What can hang from each mark:
z_566: z_140 z_254 z_673
z_305: z_140
z_254: z_566 z_802
z_693: z_802
z_802: z_140 z_254
z_140: z_305 z_566 z_802
z_673: z_566

Each row was made from one small tree. Brackets hold a mark, then the marks that hang from it, in the order of their numbers. Every link used is in the known rows. Write each row's tree.
Known rows:
(z_566 (z_140 z_305)): [ 0.76  1.25  0.20 -2.93 -0.85  1.52  0.34 -0.41 -0.74  0.34 -0.50 -0.66
  0.72  0.56 -0.08  2.09 -2.17 -0.36 -0.58 -1.15 -4.32  1.88]
(z_693 (z_802 z_140)): [-0.30 -1.64  1.31 -2.35  1.10  3.13 -1.10 -5.00 -0.20  0.32 -2.02 -0.45
  0.06  1.27  2.41  0.91 -0.99  0.02 -0.72 -0.80 -3.78  0.09]
(z_566 (z_140 z_305) (z_254 z_802) z_673): [ 2.35  3.11 -0.58 -2.76 -2.53  3.67 -0.49  1.31 -1.80 -0.14  0.18 -1.15
 -0.40  0.35 -1.45  2.94 -2.18 -0.37 -0.25 -0.89 -3.76  0.12]
(z_802 (z_140 (z_566 z_673)) z_254): [-0.12 -0.86  1.72 -1.54  1.21  5.64  0.15 -2.82 -0.61 -0.37 -2.26 -0.52
  0.48 -2.12  2.22 -0.25 -3.23  0.44  0.12 -0.22 -7.02  0.00]
(z_305 (z_140 z_566 z_802)): [ 0.22  1.05  2.34 -3.01  3.11  2.53 -0.31 -4.88 -0.69 -1.22 -2.63  0.11
  0.17  0.17  2.19  1.29 -1.23 -1.02  0.28 -0.74 -2.06 -0.10]
(z_254 (z_566 z_140) z_802): [ 1.20  0.76  0.29 -1.29  0.83  0.29 -0.41  0.73  0.16 -1.90 -0.44 -0.08
 -1.43  0.60 -1.33  2.80 -2.09  0.58 -0.73 -0.78 -3.19  0.08]
(z_140 (z_566 z_254 z_673)): [ 0.50  0.61 -0.28 -1.76 -0.64  4.97  0.42 -1.79 -0.71 -0.92 -1.95 -1.06
  0.00 -0.61 -0.43  0.50 -2.75 -0.79  0.29 -0.36 -4.96 -0.42]
(z_254 (z_802 (z_140 z_305 z_566))): [ 0.72  1.66  1.46 -2.22  0.94  3.68 -2.81 -1.39 -1.51 -0.12 -2.10 -0.84
 -0.83 -0.78  0.09  0.66 -1.30 -0.12 -0.34 -0.19 -5.37 -0.11]
(z_140 z_305 (z_566 z_254 z_673) z_802): [ 1.03  1.92  0.23 -4.21 -0.91  5.64  0.08 -2.55 -1.08 -0.60 -1.75 -1.41
  0.38 -0.76  1.03  0.62 -2.50 -0.18  0.16 -0.97 -2.91  0.18]
(z_693 (z_802 (z_140 z_305))): [-0.09 -0.73  1.40 -2.83  0.11  3.42 -1.20 -4.88 -0.63  0.80 -2.08 -0.94
  0.20  0.83  2.97  1.47 -1.22 -0.08 -1.02 -0.73 -4.08  0.84]
(z_802 (z_140 z_305 (z_566 z_673))): [-0.27  0.67  1.06 -2.87 -0.48  5.09  0.37 -3.54 -1.64 -0.57 -2.46 -1.74
  0.47 -1.50  2.27  0.01 -3.24 -0.68 -0.47 -0.74 -5.86  0.38]
(z_140 z_305): [ 0.42  0.91  0.92 -1.88 -0.69  2.87 -0.66 -2.03 -1.06  0.13 -1.05 -0.51
  0.36  0.28  1.25  1.88 -1.87 -0.70 -0.43 -0.56 -4.00  1.65]
(z_802 (z_140 z_305) (z_254 (z_566 z_673))): [ 0.43  0.29  1.35 -0.65 -1.47  4.55  0.78 -3.74 -0.18 -1.18 -1.92 -0.96
  0.03 -2.00  4.30  1.34 -3.88  1.49 -0.89 -0.19 -5.64  0.42]
(z_254 z_566 (z_802 z_140)): [ 1.02  0.70  0.84 -0.48  0.85  1.99 -1.97 -2.80 -0.60 -2.05 -1.67 -0.21
 -1.90  0.28  1.13  1.28 -1.46  1.16 -0.80 -0.29 -2.82 -0.79]
(z_673 (z_566 (z_140 z_305))): [ 0.89  0.89 -0.02 -2.82 -1.92  2.42  1.30  0.17 -1.27  0.80 -0.09 -1.99
 -0.08  1.08  0.87  2.85 -2.41 -0.40  0.23 -1.08 -4.61  1.29]
(z_673 (z_566 z_140 (z_254 z_802))): [ 2.75  2.06 -0.93 -2.37 -1.52  2.56 -0.84  2.33 -0.95  0.29  0.44 -1.53
 -1.95  1.63 -1.49  2.84 -1.01  0.53  0.87 -0.55 -3.03 -1.02]
(z_254 (z_566 (z_140 z_305) z_673) z_802): [ 1.10  1.58  0.56 -1.91 -1.53  2.37  0.97  0.52 -0.88 -1.86 -0.29 -1.17
 -0.69 -0.27 -0.21  3.52 -3.60  0.24 -0.96 -0.97 -3.90  0.64]
(z_566 (z_140 z_305 z_802) z_673): [ 0.76  1.19  0.63 -5.43 -0.96  3.81  1.48 -2.18 -1.42 -0.30 -0.09 -0.94
  1.16  0.50  1.79  1.93 -2.88 -0.12 -0.40 -2.39 -2.20  1.69]
(z_802 (z_140 (z_566 z_673))): [-0.35 -0.45  0.99 -2.11  0.71  4.60  0.16 -3.50 -1.55 -1.10 -2.26 -1.23
  0.36 -0.86  1.70 -0.34 -2.96 -0.39 -0.10 -0.73 -5.67  0.00]
(z_254 (z_566 z_673) (z_802 z_140)): [ 0.80  0.56  1.09 -0.79  0.15  3.50 -0.47 -2.90 -1.17 -2.58 -1.25 -0.82
 -1.58 -0.02  2.06  1.27 -2.72  0.93 -0.77 -0.70 -3.57 -1.08]
(z_254 z_566 z_802): [ 1.10  0.27  0.99 -0.09  0.91  1.69 -1.35 -0.96 -0.20 -1.77 -0.83 -0.04
 -1.56  0.44  0.08  2.43 -1.72  0.40 -0.50 -0.30 -2.82 -0.11]
(z_693 (z_802 (z_254 z_566))): [-0.37 -2.69  1.53  0.07  1.20  2.41  0.37 -2.49  1.75 -0.52 -1.91  0.56
 -0.37 -0.16  1.87  2.68 -2.25  1.30 -0.72  0.15 -4.03  0.45]
(z_305 (z_140 z_566)): [-0.01  0.50  2.11 -1.08  2.08  2.39  0.05 -3.51 -0.79 -1.20 -2.76 -0.18
  0.31 -0.29  0.81  1.88 -1.83 -1.51  0.00 -0.08 -4.56  0.15]
(z_140 z_566): [-0.27 -0.40  1.00 -1.58  1.39  2.75 -0.53 -1.62 -0.50 -0.34 -2.23 -0.32
  0.10 -0.45 -0.50  0.62 -2.25 -1.00  0.20 -0.26 -4.92  0.64]

Which tree is each row?
[ 0.09 -0.22  0.08 -2.17  0.54  3.58 -1.63 -4.32  0.32  0.20 -3.15 -1.36
 -0.56  0.03  0.38  0.37 -0.87  0.24 -0.27 -0.03 -4.72 -1.13]
(z_693 (z_802 (z_140 (z_566 z_254))))
[-0.16 -2.07  1.86 -1.31  1.53  4.07 -1.08 -3.99  0.58  1.04 -2.00  0.20
  0.11  0.19  2.78  1.08 -1.27  1.06 -0.49 -0.19 -4.94  0.35]
(z_693 (z_802 z_140 z_254))
[-0.03  0.60  2.46 -3.49  2.22  4.44  1.07 -4.89 -1.48 -1.85 -2.33 -0.38
  0.83  0.03  2.69  1.37 -2.68 -1.30  0.04 -1.19 -2.51 -0.11]
(z_305 (z_140 (z_566 z_673) z_802))
[ 0.69  1.93 -0.17 -1.80 -1.13  3.52 -1.36 -1.28 -0.66  0.51 -2.46 -1.29
  0.03 -1.05 -1.10  0.94 -1.76 -0.47  0.12  0.17 -4.73  0.38]
(z_140 z_305 (z_566 z_254))
[ 0.67  0.72  0.14 -3.49  0.23  5.33  0.21 -2.90 -0.76 -0.85 -1.74 -0.81
  0.24 -0.33  0.73  0.25 -2.32 -0.22  0.65 -1.05 -2.40 -0.53]
(z_140 (z_566 z_254 z_673) z_802)
[ 0.55  1.38  1.49 -2.58  0.06  5.34 -1.30 -1.91 -2.40 -0.88 -1.81 -1.34
 -0.56 -1.08  0.69  0.77 -2.46 -0.67 -0.24 -0.34 -5.41 -0.02]
(z_254 (z_802 (z_140 z_305 (z_566 z_673))))
[ 1.44  2.35  1.33 -1.12  0.70  4.45 -0.74 -2.00 -1.46 -1.66 -2.20 -0.62
 -0.70 -0.52 -0.48  2.24 -1.70 -1.23  0.23  0.57 -3.91 -1.35]
(z_305 (z_140 (z_566 (z_254 z_802) z_673)))
[ 0.75  1.93  0.82 -0.91  0.73  2.70 -0.75 -3.50 -0.38 -0.94 -3.07 -0.46
 -0.19 -0.16  0.00  1.61 -1.53 -1.24  0.21  0.74 -4.06 -0.89]
(z_305 (z_140 (z_566 z_254)))
[ 0.47  1.23  0.24 -4.14 -1.13  2.73  2.33 -2.64 -0.31 -1.64 -0.65 -1.29
  0.34  0.24  2.45  2.45 -3.68  0.49 -0.96 -2.21 -1.94  1.03]
(z_254 (z_566 (z_140 z_305 z_802) z_673))
[ 0.66  0.93 -0.14 -1.85 -0.60  5.11 -0.40 -3.49 -0.78 -0.81 -2.39 -1.55
 -0.07 -1.02  1.00 -0.49 -2.62 -0.15  0.13 -0.52 -5.20 -1.14]
(z_802 (z_140 (z_566 z_254 z_673)))
[ 0.71 -0.05  2.58 -1.24  1.68  3.96  1.73 -4.98  0.04 -2.56 -1.80  0.37
  0.07 -0.85  4.79  2.65 -3.18  0.89 -0.50 -0.48 -1.70 -0.07]
(z_305 (z_140 (z_802 (z_254 (z_566 z_673)))))
[ 0.28 -0.93  1.19 -0.20  0.03  4.37  1.03 -3.78  0.37 -1.67 -1.66 -0.47
 -0.26 -1.33  3.87  0.65 -3.71  1.58 -0.58 -0.34 -4.80 -0.37]
(z_802 z_140 (z_254 (z_566 z_673)))
[ 1.71  1.88 -0.62 -4.03 -0.03  2.28 -0.56 -1.69 -0.10  0.04 -0.42 -0.27
  0.03  1.34 -0.37  1.35 -0.96  0.76  0.23 -1.93 -0.96 -0.12]
(z_566 (z_140 z_802) z_254)
[ 0.88  1.52  0.58 -4.93 -0.06  2.17  0.27 -1.70 -0.88  0.41 -0.34 -0.54
  0.59  0.71  0.88  1.67 -1.79  0.07 -0.40 -2.20 -1.84  1.53]
(z_566 (z_140 z_305 z_802))
[ 0.36  2.10 -0.28 -2.66 -1.82  5.59 -0.81 -3.46 -1.41 -0.09 -2.59 -2.00
  0.19 -1.34  1.25  0.04 -2.63 -0.11 -0.45 -0.21 -5.37 -0.67]
(z_802 (z_140 z_305 (z_566 z_254 z_673)))
[ 2.58  2.92 -0.97 -2.62 -2.60  3.12 -0.94  2.08 -1.39  0.89  0.58 -2.02
 -1.53  1.29 -1.11  3.34 -1.08  0.33  0.37 -0.32 -3.44 -0.46]
(z_673 (z_566 (z_140 z_305) (z_254 z_802)))
[ 0.42 -0.09  0.38 -3.76  0.19  2.10  2.40 -2.49  0.06 -2.46 -0.60 -0.78
  0.08  0.65  1.79  2.05 -3.42  0.66 -0.64 -2.39 -1.47  0.20]
(z_254 (z_566 (z_140 z_802) z_673))
[ 0.37  0.45  1.98 -2.95  1.69  4.49 -0.76 -1.58 -0.15  0.38 -1.88  0.08
  0.57 -1.99  1.13  0.91 -1.95  0.42  0.24 -0.28 -4.09  0.91]
(z_140 z_305 z_566 (z_802 z_254))
[ 0.91 -0.02  0.92 -0.30  0.31  3.23 -0.02 -1.28 -0.79 -2.59 -0.78 -0.35
 -1.12 -0.04  0.84  2.40 -3.10  0.13 -0.55 -0.64 -3.25 -0.22]
(z_254 (z_566 z_673) z_802)
[ 1.42  1.81  0.29 -1.82 -0.65  0.76 -0.42  0.71 -0.19 -1.23 -0.52 -0.85
 -0.99  0.12 -0.90  3.33 -2.33  0.57 -0.98 -0.74 -3.18  0.61]
(z_254 (z_566 (z_140 z_305)) z_802)
[-0.30 -1.12  1.00 -1.49 -0.38  1.38  1.13 -1.09  1.79  0.35 -1.42 -0.38
  0.23 -0.41  1.02  3.75 -2.71  1.50 -1.34  0.06 -4.68  1.16]
(z_693 (z_802 (z_254 (z_566 (z_140 z_305)))))
[ 1.49  1.62  0.05 -1.05  0.80  3.59 -2.72  0.62 -0.69 -0.43 -1.46 -0.13
 -1.33 -0.38 -2.61  1.16 -0.77 -0.26  0.54  0.59 -3.97 -0.90]
(z_140 (z_566 (z_254 z_802)))
[ 0.18  0.66  1.35 -4.13  0.39  4.99  0.60 -2.91 -1.65 -0.66 -1.57 -1.04
  0.78 -0.85  1.98  0.64 -2.90 -0.76 -0.12 -1.27 -3.20  1.05]
(z_140 z_305 (z_566 z_673) z_802)
[ 1.82  2.31 -1.41 -2.77 -3.39  2.95  0.56  0.09 -1.03  1.18 -0.05 -2.30
 -0.50  1.18  0.12  2.82 -1.93  0.39  0.12 -0.62 -4.04  0.13]
(z_673 (z_566 (z_140 z_305) z_254))
[ 2.07  2.54 -1.08 -5.00 -2.30  3.21  0.32 -0.81 -0.99  1.03 -0.18 -2.18
 -0.66  1.38  1.07  2.29 -1.29  0.89  0.50 -1.51 -1.60 -0.01]
(z_673 (z_566 (z_140 z_305 z_802) z_254))
[ 2.36  3.03 -0.29 -1.85 -2.24  4.75 -2.55 -1.31 -1.93  0.74 -0.70 -2.07
 -2.27  0.90  1.35  1.72 -0.50  0.66  0.42  0.09 -3.41 -1.29]
(z_673 (z_566 (z_254 (z_802 (z_140 z_305)))))
[-0.27  0.35  1.05 -2.51 -0.60  4.68  0.87 -1.56 -1.87 -0.61 -1.96 -1.24
  0.82 -1.25  0.84  1.08 -3.45 -1.35 -0.11 -0.64 -5.80  1.05]
(z_140 z_305 (z_566 z_673))
[ 1.08  1.94  0.83 -0.94 -0.28  2.45 -2.05 -2.77 -0.77 -1.32 -1.90 -0.76
 -1.72 -0.27  1.65  1.67 -1.98  0.92 -1.12 -0.32 -3.34 -0.22]
(z_254 z_566 (z_802 (z_140 z_305)))
[ 0.16 -1.11  1.84 -2.93  1.85  5.81  0.74 -1.58 -0.35 -0.63 -1.65  0.10
  0.80 -1.67  1.71  0.31 -3.02  0.38  0.60 -0.92 -4.09  0.46]
(z_140 (z_566 z_673) (z_802 z_254))
[ 1.02  2.44  0.16 -3.85 -0.05  4.03 -1.28 -2.49 -0.73  0.29 -2.12 -0.88
 -0.10 -0.59  0.23  0.72 -1.31 -0.07  0.19 -0.54 -2.27  0.23]
(z_140 z_305 (z_566 z_254) z_802)
[ 1.31 -0.44  0.83 -3.64  0.51  3.65  0.96  0.14 -0.15  0.78  0.32 -0.65
 -0.22  0.84  1.84  2.02 -1.80  1.45  0.85 -1.33 -2.72  0.22]
(z_673 (z_566 (z_140 (z_802 z_254))))
[ 0.66  0.34  1.53 -1.80  0.54  3.03 -0.11 -2.69  0.54 -0.58 -1.50  0.26
 -0.18 -1.12  2.94  1.93 -2.52  1.77 -0.65 -0.38 -2.10  0.83]
(z_140 z_305 (z_802 (z_254 z_566)))
[ 0.55  0.05  0.52 -1.52 -1.49  3.03  2.35 -0.17  0.26 -1.12 -0.67 -0.97
  0.42 -1.56  1.65  2.91 -4.45  1.06 -0.87 -0.48 -5.60  1.20]
(z_802 (z_254 (z_566 (z_140 z_305) z_673)))
